What can hang from each mark
Q381: Q6
Q877: Q491
Q491: Q6 Q52 Q271
Q477: Q6
Q6: Q450 Q477 Q651
Q651: Q6
Q52: Q381 Q491

Known rows, with every way that one mark hangs from another
Q491{Q6{Q651} Q271}: [ 1.505  0.084 -2.342  0.361  0.785 -2.318 -4.970 -0.771 -1.434 -0.703
 -0.374  0.758  1.516 -1.300 -1.531  2.427  1.014 -1.017 -1.125  0.284]
Q491{Q52{Q381{Q6{Q477 Q651}}} Q271}: [ 1.543 -1.456  0.271  0.648 -0.054 -2.614 -2.325 -1.194 -1.514 -1.952
  1.146 -0.108  1.892 -3.877  0.143  3.080 -0.555 -3.700 -1.593 -1.152]
Q52{Q381 Q491{Q6{Q450 Q477} Q271}}: [ 1.037 -0.774 -0.877  1.943 -0.565 -2.153 -1.419 -1.530 -0.629 -0.620
  0.724 -0.030  2.847 -3.556 -1.437  3.462 -1.338 -4.251 -0.159 -1.092]
Q381{Q6{Q450 Q477}}: [ 2.603  1.490 -2.269  0.139 -1.523 -1.037  0.525 -1.227 -0.215 -2.770
  1.623 -1.104  2.074 -2.619 -0.628  4.205  1.299 -3.563  0.603  0.886]
Q381{Q6}: [ 1.681  0.974 -1.859  1.099 -1.288 -0.801 -0.805 -0.833 -0.835 -0.545
  0.583 -0.786  0.472 -0.698 -0.494  2.631  0.379 -1.693 -1.199  0.432]
Q381{Q6{Q450 Q477 Q651}}: [ 2.706  1.209 -2.904  0.176 -1.775 -1.667  1.103 -1.883 -1.254 -4.061
  1.500 -0.659  1.539 -3.582 -0.709  4.229  1.668 -3.493  1.136  1.133]
Q6{Q651}: [ 0.883 -0.611 -2.015 -0.212 -1.531 -1.260 -0.794 -0.927 -1.746 -1.562
 -0.106 -0.179  0.095 -1.349 -0.809  1.779  0.697  0.607  0.762  0.941]
Q877{Q491{Q6{Q450} Q52}}: [ 2.079 -0.959 -0.819 -0.993  2.002 -1.007 -1.287 -1.574 -0.783  1.552
  0.616  0.371  1.355 -0.101 -0.071  1.314 -0.491 -0.743 -0.150 -0.356]
Q877{Q491}: [ 1.141 -0.971 -1.872  0.151  0.499 -1.048 -0.640 -1.270 -0.804  0.939
 -0.261 -0.416 -1.250  0.431 -0.284  1.017 -0.524  1.351  0.926  0.285]
Q52{Q381 Q491}: [-0.358 -1.692 -0.150  2.274 -2.231 -1.025  0.843 -1.256 -1.141  0.811
  0.152 -0.669  0.590 -1.941 -0.745  1.747 -2.451 -1.451 -0.219 -0.908]
Q491{Q6{Q450} Q271}: [ 1.721  0.602 -1.778 -0.333  0.554 -1.103 -4.791 -0.521 -0.445 -0.587
  0.404  0.743  3.697 -0.688 -1.686  3.016  0.975 -2.640 -0.377  0.139]
Q491{Q6 Q52}: [ 1.858 -0.594  0.094 -0.937  1.300 -1.146 -3.289 -0.081 -0.596  1.792
  0.468 -0.187  2.276 -0.505 -0.203  1.503 -0.076 -0.785 -2.449  0.006]
Q651{Q6}: [ 0.733 -0.673 -1.379  0.590 -1.565  0.202  0.079  0.366  0.805 -0.291
 -0.258  0.393  1.139 -0.908  0.686  1.436 -0.028 -0.243  0.148  0.666]
Q477{Q6{Q450 Q651}}: [ 1.931 -0.231 -1.784 -1.436 -2.973 -0.274  1.023 -1.324 -2.397 -3.938
  1.481  0.419  1.506 -2.066 -0.519  3.110  2.665 -3.273  1.902  0.674]
Q52{Q491{Q6{Q477 Q651} Q271}}: [ 0.928  0.125 -2.231  2.071  0.592 -3.157 -3.115 -1.370 -1.228  0.013
  0.006 -0.358  0.685 -2.664 -0.899  2.737 -0.140 -1.752 -0.906 -0.042]
Q491{Q6{Q450 Q651} Q52{Q381}}: [ 2.106 -1.573  0.169 -1.234 -0.287 -1.019 -0.522 -1.409 -1.669 -1.029
  1.029  1.048  3.777 -2.804 -0.866  2.402 -0.208 -3.215 -0.465 -0.542]
Q477{Q6}: [ 1.688 -0.304 -0.997 -0.853 -2.048 -0.418 -0.447 -0.335 -1.466 -1.499
  1.041 -0.336  0.357 -0.834 -0.130  2.510  1.908 -1.943  0.124  0.393]
Q52{Q491{Q6{Q651} Q271}}: [ 0.304 -0.065 -2.076  2.333  0.468 -2.388 -3.545 -1.290 -1.658  0.944
 -0.330  0.125  0.673 -1.458 -0.987  1.956 -0.577 -1.324 -1.432 -0.342]
Q6{Q450 Q477 Q651}: [ 2.224 -0.004 -2.403 -1.409 -1.818 -1.557  0.874 -1.507 -1.069 -4.389
  1.213 -0.501  2.078 -3.734 -1.046  3.719  1.804 -1.808  3.078  1.494]
Q491{Q6}: [ 1.783  0.332 -1.647 -0.267  0.115 -0.969 -2.762 -0.182 -0.425  0.878
 -0.059 -0.094  1.488 -0.111 -1.297  2.014  0.556 -0.229 -1.179  0.601]

Rows
[-0.542 -1.686 -0.196  2.735 -1.452 -1.674 -1.439 -1.190 -1.266  0.515
  0.088 -0.378  0.946 -2.104 -0.900  2.082 -2.349 -2.300 -0.522 -1.400] => Q52{Q381 Q491{Q271}}
[ 1.590 -0.456 -2.248  0.495  2.223 -1.983 -3.951 -1.300 -0.718  1.357
 -0.457  0.473 -0.190  0.344 -0.651  1.526 -0.242  0.187 -0.554 -0.294] => Q877{Q491{Q6 Q271}}
[ 2.015 -1.279  0.232 -0.302 -1.280 -1.440  0.979 -1.500 -1.284 -2.250
  1.604 -0.377  2.371 -3.751  0.081  3.039 -0.433 -3.646 -0.330 -0.448] => Q491{Q52{Q381{Q6{Q450 Q477 Q651}}}}
[ 0.738 -1.150 -1.137  1.847 -1.724 -1.272  0.896 -2.050 -1.772 -0.327
  0.387  0.444  2.117 -2.780 -1.517  2.418 -1.491 -2.971  0.157 -0.778] => Q52{Q381 Q491{Q6{Q450 Q651}}}
[ 0.434 -1.103 -1.193  2.314 -0.939 -1.864 -1.338 -2.067 -1.839 -0.701
  0.347  0.822  2.462 -3.053 -1.621  2.765 -1.403 -3.781 -0.288 -1.204] => Q52{Q381 Q491{Q6{Q450 Q651} Q271}}
[ 1.709 -1.613  0.125 -0.649  0.660 -1.847 -3.372 -1.351 -1.806 -1.490
  0.881  1.427  4.324 -3.098 -1.023  2.798 -0.110 -4.071 -0.995 -1.173] => Q491{Q6{Q450 Q651} Q52{Q381} Q271}
[ 1.887 -1.155 -0.796 -0.481  2.363 -1.591 -1.914 -1.256 -0.809  2.381
  0.039  0.020  0.042  0.264  0.204  0.841 -0.766  0.471 -1.141 -0.375] => Q877{Q491{Q6 Q52}}
[ 2.605 -0.387 -0.154 -1.375  1.516 -2.089 -2.689 -0.114 -0.045  0.743
  0.923 -0.816  2.194 -2.119 -0.055  2.441  0.476 -1.295 -1.756  0.290] => Q491{Q6{Q477} Q52}
[ 2.460 -0.064 -2.530 -0.255  2.019 -2.207 -2.856 -1.616 -0.222 -0.396
  0.350  0.220  1.097 -1.237 -0.896  2.736  0.529 -1.473  0.974  0.020] => Q877{Q491{Q6{Q450 Q477} Q271}}
[ 2.114 -0.507 -0.607 -1.514  0.497 -1.032 -1.920 -1.142 -1.511 -0.556
  0.932  0.684  3.424 -1.747 -0.652  2.184  0.687 -2.170 -0.674  0.212] => Q491{Q6{Q450 Q651} Q52}
[ 1.316 -1.389  0.970  0.272 -0.935 -0.924 -0.197 -0.766 -1.097 -0.033
  1.082 -0.450  1.692 -2.017  0.157  2.076 -1.252 -2.512 -1.904 -0.899] => Q491{Q52{Q381{Q6}}}
[ 1.513 -1.999 -0.573  0.537  0.372 -1.725  0.831 -2.211 -1.848  0.050
  0.511  0.045 -0.753 -1.585  0.499  1.277 -1.415 -0.810 -0.344 -0.939] => Q877{Q491{Q52{Q381{Q6{Q651}}}}}
[ 2.129 -0.644 -1.592  0.933 -2.316 -2.001  1.551 -1.570 -1.337 -3.054
  0.829 -0.591  0.584 -3.881 -0.792  3.497 -0.067 -2.725  0.070  0.169] => Q52{Q381{Q6{Q477 Q651}}}
[ 2.534  0.941 -2.798  0.823 -1.318 -2.303  0.294 -1.499 -1.239 -2.981
  0.850 -0.976 -0.077 -3.188 -0.371  3.632  1.338 -1.998 -0.196  1.060] => Q381{Q6{Q477 Q651}}
[ 1.366 -1.690 -0.335  0.581  1.022 -1.558 -1.293 -2.011 -1.247 -0.168
  0.888  0.490  0.993 -1.482  0.210  1.946 -1.492 -2.632 -0.244 -1.577] => Q877{Q491{Q52{Q381{Q6{Q450}}} Q271}}
[ 2.366 -0.411 -0.119 -0.747  2.461 -2.868 -5.510 -0.075 -0.150  0.259
  0.797 -0.348  2.768 -2.374 -0.242  2.872  0.486 -2.183 -2.295 -0.310] => Q491{Q6{Q477} Q52 Q271}
[ 0.792 -2.551  0.166  0.263  1.365 -1.856 -2.231 -1.409 -1.165  0.873
  0.255  0.218  0.116 -0.994  0.278  1.118 -1.753 -0.707 -0.334 -1.458] => Q877{Q491{Q52{Q381} Q271}}
[ 0.746 -0.531 -0.985  3.570 -1.271 -2.613 -0.383 -1.779 -1.059 -0.863
  0.835 -0.876  0.654 -3.753 -0.488  3.465 -1.823 -4.241 -1.257 -1.275] => Q52{Q381{Q6{Q477}} Q491{Q271}}
[ 0.250 -0.687 -1.359  3.365 -2.020 -1.780  0.198 -2.541 -2.148 -1.858
  0.870  0.265  1.627 -3.530 -0.917  3.235 -1.557 -4.872 -0.243 -1.435] => Q52{Q381{Q6{Q450 Q651}} Q491{Q271}}
[ 0.239 -1.186 -0.547  2.742 -0.259 -1.937 -2.567 -1.094 -1.146  1.275
 -0.068  0.164  1.617 -2.094 -1.376  2.284 -2.090 -2.709 -1.641 -1.490] => Q52{Q381 Q491{Q6 Q271}}
[ 1.675 -1.387  0.747 -0.661  0.945 -1.259 -3.931 -0.730 -0.803 -0.231
  1.054  1.048  4.818 -2.139 -0.951  2.788 -0.580 -4.249 -1.468 -1.419] => Q491{Q6{Q450} Q52{Q381} Q271}
[ 1.487 -0.603  0.108 -0.417  2.214 -1.932 -5.937 -0.010 -0.700  1.443
  0.358  0.247  2.848 -0.712 -0.334  1.907 -0.052 -1.820 -2.802 -0.706] => Q491{Q6 Q52 Q271}
[ 1.078  0.491 -1.797  1.505  0.478 -2.146 -2.934 -1.088 -0.425  0.101
  0.668 -0.374  2.470 -2.252 -1.072  3.176 -0.187 -3.093 -0.320 -0.199] => Q52{Q491{Q6{Q450 Q477} Q271}}
